In the rows, zero is written as 128.
Known rows, with every step that occurs
vonazu -> mobuz -> sidi: [147 133 123 123 151 139 101 106 129 157  83  93 155  90  85 141 141 131
 114 139 183 130 100 123 156 106 111 135 144  88 162 177 152 113 119]
zaben -> sidi: [150 154 137 138 151 125 107 127 106 144  86 142 127 107 117 102 154 132
 122 101 142 118  92 156 126 121 130 135 138 104 138 138 152  74 129]
nusem -> vonazu: [140 149 135 130 129 137 125 138 157 166 120 140 111 157 108 115 170  86
 123 126 131 154  92 123 138 112 124  97 151 141 141 147 127 103 124]
tofoni -> vonazu -> mobuz -> sidi -> doro: [168 113 110  89 160 118 103 127 120 162 103 164 134  97  78 146 129  93
 109 148 207 137  52  54 158 125 149 174 141 111 141 214 142 142 129]
nusem -> totiz: [134 154 124 147 104 128 148 116 122 132  99 139 127 110 101 131 150 105
 125 143 158 141  95 116 141 124 148 145 131 110 142 130 136 120 162]
totiz -> tofoni -> vonazu: [198 110 112 117 114 111 117  99 107 153 101 185 120 141 113 117 133  42
 115 145 155 153  64  82 139 127 150 115 127 137 113 191 121 123 158]
mobuz -> sidi -> zaben: [153 151 136 128 141 124  90 108 129 142  97 114 128  95 110 138 134 144
 136 113 196 165  94 169 143  97 105 116 131 151 142 171 137 108 131]
sidi -> metod -> vonazu: [154 122 115 134  96  95  86  92 149 108 139 162 105 157 145 122 154 127
 148 135 171 193  73 125 135 108 135 126 141 143 128 137 135 115 132]
metod -> vonazu -> nusem -> redu: [144 143  93 117 110 162 100 101 132 122 135 108 165 197  99 103 147 147
 137 153 116 167  90  59 133  99 168 150 154 124 138 165 125 127  95]
totiz -> tofoni -> vonazu -> mobuz -> sidi: [202 102 106 101 136 121  83  87 119 190  71 152 141 110  76 137 121  67
  97 153 194 129  67  71 159 126 130 117 134 103 142 223 140 126 131]
metod -> vonazu -> nusem -> totiz -> tofoni: [134 125 103 142  86 124 108  85 128 130 110 156 145 162  94 125 120  93
 123 172 136 159  83  65 130 130 154 162 122 112 138 183 126 129 113]
zaben -> sidi -> metod -> vonazu -> tofoni: [146 106 137 125 113  85  60 130 156 145  94 159 105 158  89  96 166 148
 140 121 166 150  52 162 143 115 136 135 155 104 106 124 151  48  97]
zaben -> sidi -> doro -> sapeg: [163 159 161 122 139  69 107 152  85 139  85 166 122  80 118 110 164 128
 137 124 129 113  38 153 100  93 133 184 110 104 142 184 160  95 121]
metod -> sidi -> doro -> totiz -> tofoni -> vonazu: [216 109 133  98 109  80 117 150 112 178  99 201 101 120 102  98 149  41
 126 182 163 162  18  61 123 103 125 138 141 131 117 225 125 141 146]
tofoni -> vonazu -> nusem -> redu: [164 128  99  98 111 183 116 135 140 146 122 130 153 171  66 117 145 119
 122 138 127 154  79  45 151  99 206 145 162 108 129 172 119 146 128]
tofoni -> vonazu -> mobuz -> sidi: [167 113 109  99 159 145  98 111 132 170  88 117 133 107  71 150 128 109
 100 149 197 132  77  81 162 114 140 127 149  94 154 187 145 126 137]
metod -> vonazu -> nusem -> totiz: [106 133 109 138 110 146 122 106 141 112 129 126 135 155  88 137 125 133
 126 166 138 163  92  75 134 118 162 175 137 100 148 147 133 130 122]
mobuz -> sidi: [164 161 138 124 135 141 101 103 109 136  94 101 132 100  91 127 151 122
 126 128 167 141 108 143 142 109 122 137 128 125 163 155 164 110 133]
sapeg -> doro -> sidi -> mobuz: [129  79 165 133 105  79 104 108  65 140 129 168 181 135 123  72 143 132
 157  93 178 156  91 124 137  69 163 138 125  84 149 176 144 138 108]
nusem -> redu: [176 162 109 124 109 143 128 111 115 141 103 119 160 155 111  95 172 119
 135 131 135 146  91 100 139 105 150 118 151 134 130 148 129 118 139]
vonazu -> tofoni: [129 109 143 133 132 120 139 147 134 136  98 108 140 125  69 116 163 107
 135 147 136 144  86 145 163 104 131 142 151  93 106 134 141  82 130]
sapeg -> doro: [130 118 139 154 129 125 114 116  85 115 115 150 160 117 128  91 128 107
 137 121 153 148 104 108 157 103 135 169 147  86 126 153 140 124 133]
sapeg -> doro -> sidi -> metod -> vonazu: [155  86 147 139  70  58  63 102  97 123 133 181 134 169 141  76 141 138
 164 120 170 165  70 125 119  75 142 142 149 110 144 156 140 147 110]
doro -> totiz -> tofoni -> vonazu -> mobuz: [188  91 124 103 121  90 128 122 123 195  82 169 137 125 108 129 153  70
 112 165 150 135  68  62 141 120 126  92 162  83 132 207 128 142 168]
tofoni -> vonazu -> nusem -> totiz: [126 122 115 119 106 169 139 138 149 137 116 148 120 131  58 149 120 105
 108 148 150 146  82  59 151 120 200 171 142  82 142 151 127 147 149]
vonazu -> mobuz: [126 114 115 140 149 122 137 121 136 142 103 116 157 102 114 137 143 119
 122 141 156 140  91 106 153 109 117 134 153  80 135 163 126 115 131]
totiz -> tofoni -> vonazu -> mobuz -> sidi -> metod: [211  92 112 102  93 105  57  91 151 191  73 182 120 111  85 137 131  81
 114 132 219 152  53  88 166 113 141 108 138 107 136 210 134 134 131]
sapeg -> doro -> totiz -> tofoni -> vonazu -> mobuz: [175  69 136 113 121  88 107 121  90 192  82 187 157 124 113  95 126  69
 116 154 160 133  70  38 156 112 132 127 169  47 124 221 127 157 158]
sidi -> doro -> totiz -> tofoni -> vonazu -> nusem: [173 105 145  89 101 102 122 155 111 158 119 205 129 130  86 119 146  71
 134 148 129 158  58  42 120 120 168 170 148 103 126 225 127 169 145]
nusem -> totiz -> tofoni -> vonazu: [190 126 105 125  89 109 131 102 114 164  85 197 116 134  93 128 130  39
 110 159 170 141  59  67 142 143 169 126 121 128 123 177 122 132 175]
totiz -> tofoni -> vonazu -> nusem: [163  97 116 117 110 145 108 119 128 145 113 167 135 142  83 126 118  66
 115 143 132 155  73  67 141 115 174 148 132 101 122 199 117 139 129]
mobuz -> sidi -> metod -> vonazu -> nusem: [141 128 128 115  93 148  45  97 160 117 131 119 115 146  84 134 139 165
 142 128 174 181  93 122 142  92 148 160 137 116 163 157 158 128  89]
totiz -> tofoni: [176 128 127 142 108 106 120  96 104 142  95 159 142 120 127 108 147  66
 131 135 140 149  87 123 136 121 120 123 125 130 124 177 127 109 141]

Rows
[168 140 143 131 122  85 122 159 119 132 105 133 114  81 108 115 156 100
 143 188 144 151  14 131 115  50 108 185 105 116 135 202 138 119 114]	metod -> sidi -> doro -> sapeg
[126 119 148 125 128 131 131 164 173 181 102 123 113 164  55 108 178  85
 123 142 125 145  78 135 162 106 122 104 162 116 114 141 132  75 103]	nusem -> vonazu -> tofoni
[175 141 123 115 100 111  52  79 138 125 118 136 106 145 113 125 152 141
 144 135 198 178  85 135 139 106 127 127 134 152 159 148 160 113 121]	mobuz -> sidi -> metod -> vonazu
[159 106 105 105 161 124  87 112 151 178  94 132 127 100  91 164 110 129
 111 136 223 155  63 105 162 104 127 108 149 122 132 207 120 121 135]	tofoni -> vonazu -> mobuz -> sidi -> zaben
[137  98 141 122  65  97  78 120 151 123 145 146 121 172 105 116 152 165
 160 125 137 171  77 137 106  69 157 142 146 108 158 154 134 149  94]	doro -> sidi -> metod -> vonazu -> nusem
[163 159 142 113 136 117 105 116  95 127 109 143 137  90  98 120 151 110
 138 127 181 148  84 117 137 121 130 182 124 145 152 181 158 127 125]	mobuz -> sidi -> doro
[203 157 168 101 103  80  98 117  77 165  80 169 133  95 102 104 172  84
 140 139 157 140  83 110 115 126 106 147 130 139 159 214 166 142 146]	mobuz -> sidi -> doro -> totiz -> tofoni
[149 119 149 137 109  75 120 132 118 149 113 140 130 120 129 118 150 139
 148 110 157 155  76 184 108  73 118  97 138 144 139 167 114 127 135]	doro -> sidi -> zaben
[146 123 115 153 134 122 110 135 160 145 108 119 116 102 127 122 125 124
 136 147 186 182  52 162 143  69  96 114 142 137 111 172 102  93 116]	metod -> sidi -> zaben
[195 129 148 121  99  74 120 144 109 167  93 174 121 102 118  89 163  65
 140 171 149 159  41 100 117  94  97 144 137 127 127 215 129 129 129]	metod -> sidi -> doro -> totiz -> tofoni
[177 123 138  74 147 102 112 143 115 180  94 156 127  94  76 144 156 113
 116 156 189 135  62  55 139 121 137 153 160  96 158 212 158 157 153]	tofoni -> vonazu -> mobuz -> sidi -> doro -> totiz
[194 119  94 101  91 161 104 114 126 168 102 162 159 178  73 100 137  76
 122 143 127 150  66  37 144 110 195 130 149 118 118 206 107 146 121]	totiz -> tofoni -> vonazu -> nusem -> redu
[157 148 155 123 120  67 134 145  94 118 114 154 131  89 121 126 167 107
 146 157 130 147  45 128 110  79 129 184 106 123 139 188 145 133 140]	sidi -> doro -> sapeg
[162 110 138 109  98 102  56 105 155 139 102 116 111 155  62 121 162 142
 145 147 190 171  70 148 160 101 123 135 142 125 129 140 164  87 102]	mobuz -> sidi -> metod -> vonazu -> tofoni
[132 133 123 147  77 141 131 113 131 145  90 152 151 119  79 127 128  88
 125 145 136 143  97  91 142 122 158 164 123  88 137 175 122 134 129]	vonazu -> nusem -> totiz -> tofoni
[134 105 123 135 131 125 114 115 135 143 128 130 141 115 112 105 145 116
 138 137 194 187  64 127 155  69 138 120 121 112 132 168 130  91 104]	metod -> sidi -> mobuz
[170 118 159 129  64  79 106 131 130 144 115 159 114 126 118 109 177 133
 155 104 155 152  78 178 115  73 141 112 141 121 154 137 135 139 134]	doro -> sidi -> metod
[124 122 118 130 144 132 129 137 176 190 108 135 132 143 102 127 163  95
 109 138 145 141  84 100 153 112 111  96 167 102 142 170 117 106 109]	nusem -> vonazu -> mobuz
[149 125 101 118 157 121  81  76 126 145 100  95 147 133 103 137 131 137
 116 165 185 145  87  93 146 116 106 135 143 110 161 182 156 110 106]	metod -> vonazu -> mobuz -> sidi
[147  93  98 114 156 128 132 125 139 156 110 144 137 120 101 145 130  93
 104 152 171 145  65  66 158 114 149 128 158  86 126 173 120 125 148]	tofoni -> vonazu -> mobuz
[156 124 129 124 109 123  77 106 163 160  87 125 134  89  92 143 154 144
 131 115 207 150  89 142 164  98 121 128 148  90 158 163 149 123 119]	vonazu -> mobuz -> sidi -> metod
[185 133 151 100 117  75 101 116  97 190  69 161 156  82  98 119 163  91
 127 148 173 130  75  88 134 126  95 146 142  99 158 235 152 147 129]	vonazu -> mobuz -> sidi -> doro -> totiz -> tofoni
[225 138 154  78 109  85  94 121  84 179  87 196 110 112  88 115 156  60
 126 151 173 145  56  69 119 133 138 139 131 146 148 227 159 154 160]	mobuz -> sidi -> doro -> totiz -> tofoni -> vonazu
[153 132 135 115 106 134  68 127 199 204  93 139 108 129  76 133 169 124
 122 111 198 153  82 133 164  99 117  87 164 113 163 168 138 115  96]	nusem -> vonazu -> mobuz -> sidi -> metod
[153  82 123 126  85  58  86 105 146 150 124 154 132 156 128 123 159 148
 146 140 174 156  57 129 116  78 126 108 154 104 153 165 125 138 111]	doro -> sidi -> metod -> vonazu -> mobuz
[102 144 128 146 102 163 145 136 143 124 111 122 143 112  71 141 135 128
 126 138 139 142 106 103 144 111 168 177 138  77 149 143 132 136 133]	vonazu -> nusem -> totiz
